Each row comes from the steps of one path. Every step used is in the known rows, and no mark comes twice. Write the path behind each row, first mark first.
Known rows
negu > fesed: .08	-.09	-.11	-.04	.12	.20	-.07	.06	-.14	-.05	-.05	-.13	-.05	-.23	.10	-.03	.15	.05	-.07	.11	.02	-.12	.12	.19	.12	.17	.09	.17	-.04	-.07	-.05	-.05	.29	.04	-.02	-.13	-.21	.07	.19	-.07	-.10	-.08	-.15	.02
zagag > tibot: .20	-.05	-.04	-.12	.06	.20	-.07	.20	.08	-.18	-.36	-.10	-.14	-.40	-.15	.26	.25	-.18	-.30	.07	-.04	-.12	.00	.04	.10	.13	.17	.11	.15	.00	.18	-.15	-.12	.09	.11	.05	-.14	.12	.19	-.02	.10	.00	-.06	-.04
zanob > vegi: .27	.02	.10	-.18	-.12	.43	-.26	-.06	-.16	-.03	-.02	.03	-.12	-.27	.09	-.01	.30	-.15	-.03	.22	-.06	-.13	-.05	.13	-.09	.12	.11	-.09	-.07	-.10	-.01	-.01	.16	-.10	-.21	-.17	-.13	.02	.04	.09	.17	-.04	-.22	.05
ganir > vegi > zanob > zagag: .18	-.01	.11	-.18	-.13	-.01	-.09	-.05	.00	-.24	.01	-.10	-.07	-.30	.14	.15	.11	-.19	.04	.23	-.10	.12	-.09	.20	-.23	.13	-.05	-.01	-.14	-.10	.02	.17	.10	-.10	-.35	-.19	-.15	-.16	.06	-.03	.45	-.05	.06	.01
vegi > zanob > zagag: .36	.11	.04	-.18	.01	-.04	.02	.05	-.05	-.34	-.02	-.01	.06	-.10	.05	.14	.15	-.23	.07	.12	-.10	-.06	-.06	.13	-.16	.19	.02	.19	-.14	-.19	-.17	.03	.13	-.18	-.34	-.14	-.20	-.18	-.09	-.01	.64	.04	-.22	-.05
fesed > vegi: .35	.04	-.03	-.04	-.35	.33	-.23	-.14	.01	-.17	-.08	-.11	-.13	-.18	.09	.17	.11	-.01	.24	.02	.04	-.38	-.16	.15	.09	.13	.01	-.01	.07	.06	.16	.00	.07	-.01	-.26	.03	-.14	.05	.18	-.14	-.11	.19	-.17	.07
ganir > vegi > zanob: .22	.02	.12	-.36	-.23	.21	-.05	.04	.08	-.21	-.07	-.08	-.09	-.35	.13	.30	.05	-.26	.10	.31	-.13	.08	-.12	.12	-.05	.12	.00	-.16	-.25	-.18	.01	.19	.06	-.07	-.23	-.13	-.03	-.11	.12	-.08	.27	-.01	.16	-.07
negu > tibot > zagag > ganir > vegi > zanob: -.04	.07	.44	.12	-.17	-.09	.29	.43	.25	-.27	-.16	-.05	-.06	-.30	-.08	.14	.01	-.21	-.37	.27	-.16	.20	-.12	-.06	-.33	-.13	.06	-.08	-.13	.11	.10	-.07	.09	-.08	.01	-.10	.16	-.11	.11	-.10	-.20	-.15	.31	-.05
fesed > negu > tibot: .31	.07	.29	-.22	-.03	.12	-.03	.44	.11	-.23	-.20	-.07	-.10	-.19	-.13	.13	.08	.03	-.21	-.05	.17	-.17	-.02	.14	-.10	-.03	-.02	.02	-.02	.09	.38	-.16	.00	-.06	.00	.00	.16	.04	.20	.16	-.01	.03	-.24	.02
tibot > vegi > fesed: .26	-.10	-.18	-.07	-.25	.22	-.32	-.19	-.24	-.13	-.13	.03	-.14	-.09	-.04	.16	.05	.10	.37	.14	.02	-.13	-.10	-.09	.35	.26	.07	-.02	.04	-.21	-.13	.02	.17	-.06	.06	-.24	-.12	-.05	.08	-.06	-.04	.15	-.06	-.03
zagag > tibot > vegi > fesed: .08	-.26	-.14	-.09	-.08	.16	-.24	.04	-.09	-.11	-.44	.00	-.19	-.26	-.17	.27	.11	-.03	.11	.12	.08	-.01	.02	-.10	.37	.15	.12	-.03	.08	-.14	-.04	-.03	-.07	.09	.30	-.16	-.15	-.01	.16	.00	-.13	.10	.09	-.05
tibot > vegi: .41	.03	.01	-.12	-.18	.30	-.28	-.07	-.14	-.15	-.13	-.04	-.13	-.23	.01	.17	.09	-.04	.23	.16	-.16	-.16	-.32	-.11	.13	.31	.12	.05	-.08	-.15	.04	-.06	.21	-.06	.00	-.09	-.08	-.09	.07	-.06	-.03	.24	-.13	.01
zagag > ganir > vegi > fesed > negu > tibot: -.17	-.23	.22	-.16	-.34	.15	.03	.29	.17	-.18	-.26	.01	-.17	-.21	-.11	.08	.01	.00	-.24	.12	.23	.00	.11	.13	-.06	-.20	-.05	-.19	.13	.07	.44	-.03	-.09	.12	.11	-.20	.17	.07	.28	-.09	-.30	-.07	.35	-.09
ganir > vegi > zanob > zagag > tibot: .07	-.15	.10	-.13	-.02	-.05	.00	.14	.08	-.22	-.19	-.14	-.03	-.36	.04	.27	.17	-.24	-.15	.24	-.10	.23	-.01	.21	-.17	.06	.00	-.05	-.11	-.09	.09	.13	-.10	.00	-.22	-.13	-.15	-.13	.09	-.05	.35	-.07	.21	-.06
fesed > negu > tibot > vegi > zanob > zagag: .29	-.05	.54	-.17	.01	-.13	-.10	.53	-.02	-.32	-.16	.03	.02	-.09	-.02	.14	.07	-.04	.10	.11	.07	.02	-.15	.06	-.21	.01	-.11	-.01	-.29	.07	.20	-.08	.11	-.19	-.04	-.18	.10	-.22	.04	.21	.26	.17	-.18	.00
zanob > vegi > fesed > negu: .12	-.12	.02	-.24	-.19	.33	-.30	.06	-.17	-.04	-.05	.07	-.01	-.06	-.02	-.12	.13	.00	.28	.10	.29	-.16	.12	.14	.09	.00	-.05	-.21	.08	-.05	-.11	.00	.04	-.18	-.15	-.29	.04	.02	.06	.13	.04	.01	-.18	-.04
negu > fesed > vegi > zanob: .01	-.22	.10	-.08	-.12	.16	-.10	.08	-.10	-.19	-.04	-.09	.11	-.13	.26	.17	.00	.03	.30	.19	.09	-.13	.08	.21	.15	.02	-.03	-.04	-.22	-.01	-.16	.09	.29	.00	-.20	-.16	-.15	-.09	.09	-.13	-.08	.06	.06	-.02

Which path is each row?
.17	-.06	.08	-.16	.14	-.13	.08	.24	.03	-.33	-.23	-.04	.04	-.24	-.06	.25	.18	-.29	-.15	.11	-.09	.02	-.01	.08	-.09	.13	.07	.14	-.06	-.19	-.13	.00	-.04	-.06	-.13	-.11	-.22	-.09	-.06	.01	.55	.00	-.10	-.09 => vegi > zanob > zagag > tibot
-.01	-.15	.18	-.13	-.15	.24	-.22	.21	-.11	-.03	-.18	.10	-.02	-.11	-.05	-.07	.19	.00	.01	.10	.33	-.05	.22	.17	.01	-.08	-.10	-.25	.02	-.02	.05	.01	.03	-.10	-.04	-.41	.08	.03	.06	.25	-.01	-.11	-.14	-.04 => zanob > vegi > fesed > negu > tibot
.23	-.05	-.21	-.31	-.11	.28	-.20	.03	-.06	-.19	-.19	.03	-.02	.03	-.21	.03	-.01	.13	.28	-.11	.35	-.32	.05	.19	.28	.05	.01	.01	.25	-.09	.02	-.03	-.08	-.09	-.02	-.17	-.02	.08	.17	-.01	-.01	.09	-.26	-.08 => vegi > fesed > negu
.17	-.12	.28	-.15	-.13	-.08	-.17	.19	-.13	-.28	-.10	.05	.00	-.19	.02	.15	.02	-.19	.20	.22	-.18	-.01	-.34	-.11	-.21	.16	.08	.08	-.21	-.16	-.10	.01	.22	-.07	-.09	-.14	-.11	-.25	-.07	-.08	.32	.25	.06	-.04 => tibot > vegi > zanob > zagag > ganir
.16	-.01	.06	.10	-.01	.01	.00	.29	.10	-.19	-.24	-.03	-.01	.07	-.28	-.10	-.03	.12	.08	-.10	.32	-.11	.12	.11	.15	-.07	-.01	-.01	.29	.11	-.05	-.15	-.01	-.18	.00	-.19	.13	-.05	.19	.08	-.37	-.07	-.26	-.05 => vegi > fesed > negu > tibot > zagag
.10	-.11	-.02	-.20	-.08	.13	-.07	.24	.01	-.22	-.26	.05	-.07	-.01	-.18	.06	.06	.12	-.02	-.05	.39	-.17	.22	.15	.20	-.02	-.04	-.04	.19	-.02	.15	-.06	-.06	-.04	.10	-.23	.08	.03	.17	.14	-.09	-.07	-.20	-.11 => vegi > fesed > negu > tibot
.33	.00	.42	-.17	-.08	.14	-.20	.46	-.02	-.23	-.18	-.02	-.14	-.19	-.06	.14	.09	.05	.07	.03	.07	-.12	-.19	.04	-.05	.05	-.04	-.10	-.13	.10	.36	-.12	.07	-.07	.16	-.05	.20	-.08	.18	.16	-.18	.18	-.18	.01 => fesed > negu > tibot > vegi
.18	-.25	.00	.03	.07	-.07	-.26	.15	-.09	-.19	-.35	-.05	-.06	-.13	-.21	.02	.15	.09	.12	-.03	.21	-.05	-.09	.09	.13	.11	-.01	.13	.22	.04	.18	-.08	-.13	-.05	.08	-.21	-.17	-.04	.08	.07	.03	.13	-.15	-.03 => zanob > zagag > tibot > vegi > fesed > negu
-.06	-.35	.09	.12	.11	-.08	-.02	.19	-.03	-.19	-.18	-.12	.13	-.16	.15	.13	.13	-.04	.10	.12	.14	.00	.12	.27	-.02	.02	-.05	.01	-.13	.10	-.05	.05	.15	.08	-.15	-.15	-.29	-.09	.13	-.11	-.03	-.01	.11	-.02 => negu > fesed > vegi > zanob > zagag > tibot
-.09	-.17	-.08	-.16	-.33	.25	-.07	-.06	.00	-.14	-.16	-.02	-.17	-.25	-.08	.11	.03	-.09	-.12	.20	.06	-.05	.05	.05	.06	-.03	.07	-.12	.25	-.09	.25	.08	-.03	.10	-.01	-.17	-.03	.06	.26	-.24	-.16	-.05	.36	-.12 => zagag > ganir > vegi > fesed
.06	.06	.33	.25	-.13	.02	.15	.39	.24	-.18	-.22	-.11	-.17	-.32	-.10	.00	.07	-.16	-.46	.19	-.09	.12	-.12	.01	-.28	-.14	.10	-.02	.12	.22	.37	-.15	.02	-.03	.08	-.06	.15	-.05	.24	-.14	-.46	-.15	.19	-.01 => negu > tibot > zagag > ganir > vegi
-.01	.04	-.03	.16	-.26	.13	.00	.00	.14	-.17	-.16	-.04	-.08	-.17	-.18	-.13	-.08	-.03	-.02	.13	.00	.00	-.13	-.03	.01	-.08	.13	.05	.36	.15	.02	-.07	.00	-.12	-.02	-.12	.01	.03	.21	-.28	-.43	-.07	.22	-.08 => tibot > zagag > ganir > vegi > fesed
.27	-.10	.02	-.22	-.23	.24	-.36	.05	-.15	-.16	-.15	.06	-.05	-.08	-.13	.07	-.02	.17	.55	.02	.21	-.20	-.15	.03	.32	.14	.03	-.07	.05	-.07	-.02	-.01	.06	-.06	.03	-.16	.02	-.07	.18	.02	-.15	.26	-.17	.00 => tibot > vegi > fesed > negu
.27	.00	.11	-.21	-.29	.22	-.13	-.10	.04	-.29	-.08	-.01	-.01	-.19	.13	.27	-.01	-.13	.41	.12	.04	-.25	-.14	.09	.04	.09	.01	-.10	-.13	-.07	-.12	.13	.16	-.06	-.29	-.01	-.08	-.11	.02	-.07	.14	.20	-.07	-.02 => fesed > vegi > zanob
-.08	-.03	.15	.25	-.20	.02	.18	.23	.17	-.17	-.28	-.03	-.11	-.19	-.14	-.01	.03	-.04	-.33	.17	.05	.16	.08	-.01	-.06	-.15	.06	-.06	.24	.21	.18	-.10	.04	-.02	.14	-.20	.07	-.03	.19	-.15	-.48	-.24	.27	-.05 => negu > tibot > zagag > ganir > vegi > fesed
.08	-.06	.23	.10	-.08	.14	-.17	.24	-.06	-.07	-.21	.07	.05	-.01	-.13	-.28	.16	.03	.05	.10	.32	.03	.11	.08	.00	-.14	-.05	-.21	.13	.16	-.09	-.12	.01	-.23	-.07	-.36	.14	-.09	.09	.17	-.30	-.17	-.21	-.01 => zanob > vegi > fesed > negu > tibot > zagag
.32	-.02	.15	-.13	-.09	-.02	-.19	.06	-.18	-.29	-.05	.01	.00	-.14	.08	.18	.08	-.15	.33	.20	-.19	.02	-.30	-.05	-.07	.27	.03	.08	-.25	-.16	-.21	.05	.26	-.17	-.15	-.16	-.19	-.28	-.10	.02	.46	.24	-.10	.03 => tibot > vegi > zanob > zagag
-.12	-.23	.18	.04	-.14	-.08	.02	.27	.08	-.13	-.19	-.03	-.10	-.15	-.07	-.04	.07	.02	-.32	-.01	.26	.05	.13	.27	-.21	-.22	-.12	-.03	.27	.13	.52	-.02	-.04	.03	-.02	-.30	.00	-.02	.21	-.06	-.01	-.11	.12	-.06 => zanob > zagag > ganir > vegi > fesed > negu > tibot
.07	-.10	-.08	-.27	-.32	.34	-.24	-.05	.01	-.10	-.14	-.07	-.11	-.17	-.03	.01	-.01	.06	.23	.03	.27	-.10	.05	.26	.15	-.01	-.08	-.11	.17	-.03	.20	.09	-.13	-.05	-.09	-.22	.17	.05	.34	-.03	-.09	.01	.01	-.07 => ganir > vegi > fesed > negu
.10	-.03	.13	.08	-.20	.12	-.04	.17	.17	-.15	-.21	-.09	-.09	-.13	-.11	-.08	-.01	.10	.03	.09	.26	.06	.05	.21	.08	-.14	-.11	-.17	.21	.19	.14	.00	-.09	-.10	.00	-.28	.14	-.04	.31	-.02	-.45	-.15	.02	-.05 => ganir > vegi > fesed > negu > tibot > zagag
.02	-.03	.17	.05	-.08	-.01	.07	.41	.16	-.27	-.32	.05	-.01	.02	-.34	-.06	-.07	.09	-.04	-.06	.34	-.10	.08	.02	.05	-.18	.02	-.03	.34	.18	.12	-.24	-.03	-.10	.14	-.17	.19	-.01	.22	-.05	-.37	-.06	-.05	-.07 => vegi > fesed > negu > tibot > zagag > ganir
.07	-.05	.07	.04	-.18	.07	-.02	.02	.02	-.14	-.06	-.14	-.13	-.31	.04	-.04	.15	-.12	-.33	.10	-.07	-.07	-.16	.25	-.31	.00	.02	.15	.21	.10	.41	-.02	.03	.00	-.17	-.16	-.13	.01	.18	-.22	.16	-.06	.12	.00 => zanob > zagag > ganir > vegi
.07	-.22	.12	.06	-.02	.01	-.07	.06	-.12	-.24	-.03	-.11	.15	-.03	.24	.01	.08	.00	.24	.11	.12	-.09	.07	.30	.01	.09	-.07	.11	-.11	.05	-.14	.09	.28	.00	-.29	-.23	-.25	-.15	.06	-.14	.09	.03	-.04	.04 => negu > fesed > vegi > zanob > zagag
.23	-.10	.03	.11	.12	.00	-.22	.10	-.11	-.13	-.28	-.09	-.14	-.30	-.06	.10	.25	-.07	-.10	.06	-.06	-.02	-.16	.07	-.02	.22	.10	.19	.07	.01	.19	-.10	.02	-.01	.06	-.09	-.27	-.05	.08	.01	.19	.11	-.09	.00 => zanob > zagag > tibot > vegi
-.11	-.12	.34	.09	-.12	.07	-.05	.36	-.01	-.08	-.17	.14	.06	-.03	-.16	-.25	.08	-.01	-.03	.10	.28	.02	.06	.03	-.12	-.27	.02	-.21	.23	.19	.07	-.17	.04	-.17	-.01	-.33	.19	-.04	.07	.09	-.38	-.15	-.04	-.06 => zanob > vegi > fesed > negu > tibot > zagag > ganir
-.12	-.30	.21	.11	-.10	-.10	.02	.16	-.04	-.25	-.07	-.08	.17	-.09	.19	.02	.03	.00	.08	.12	.08	-.11	.05	.25	-.11	-.05	-.04	.05	-.10	.09	-.02	.06	.30	.06	-.21	-.18	-.18	-.10	.09	-.23	-.07	.06	.13	-.03 => negu > fesed > vegi > zanob > zagag > ganir
.13	-.26	-.13	.15	.05	-.04	-.19	-.02	-.17	-.16	-.32	-.04	-.09	-.19	-.11	.06	.21	.00	.01	.08	.11	.04	.01	.06	.21	.19	.03	.16	.20	-.08	-.06	-.05	.00	.03	.10	-.21	-.32	-.05	.04	.00	.16	.06	-.07	-.05 => zanob > zagag > tibot > vegi > fesed
.12	.13	.33	.24	.01	-.01	.20	.35	.14	-.26	-.25	-.04	-.09	-.17	-.21	.00	.09	-.12	-.45	.07	-.09	.00	-.12	-.09	-.19	-.05	.15	.13	.20	.21	.16	-.26	.06	-.07	.10	-.01	.09	.01	.15	-.08	-.32	-.13	.00	-.07 => negu > tibot > zagag > ganir
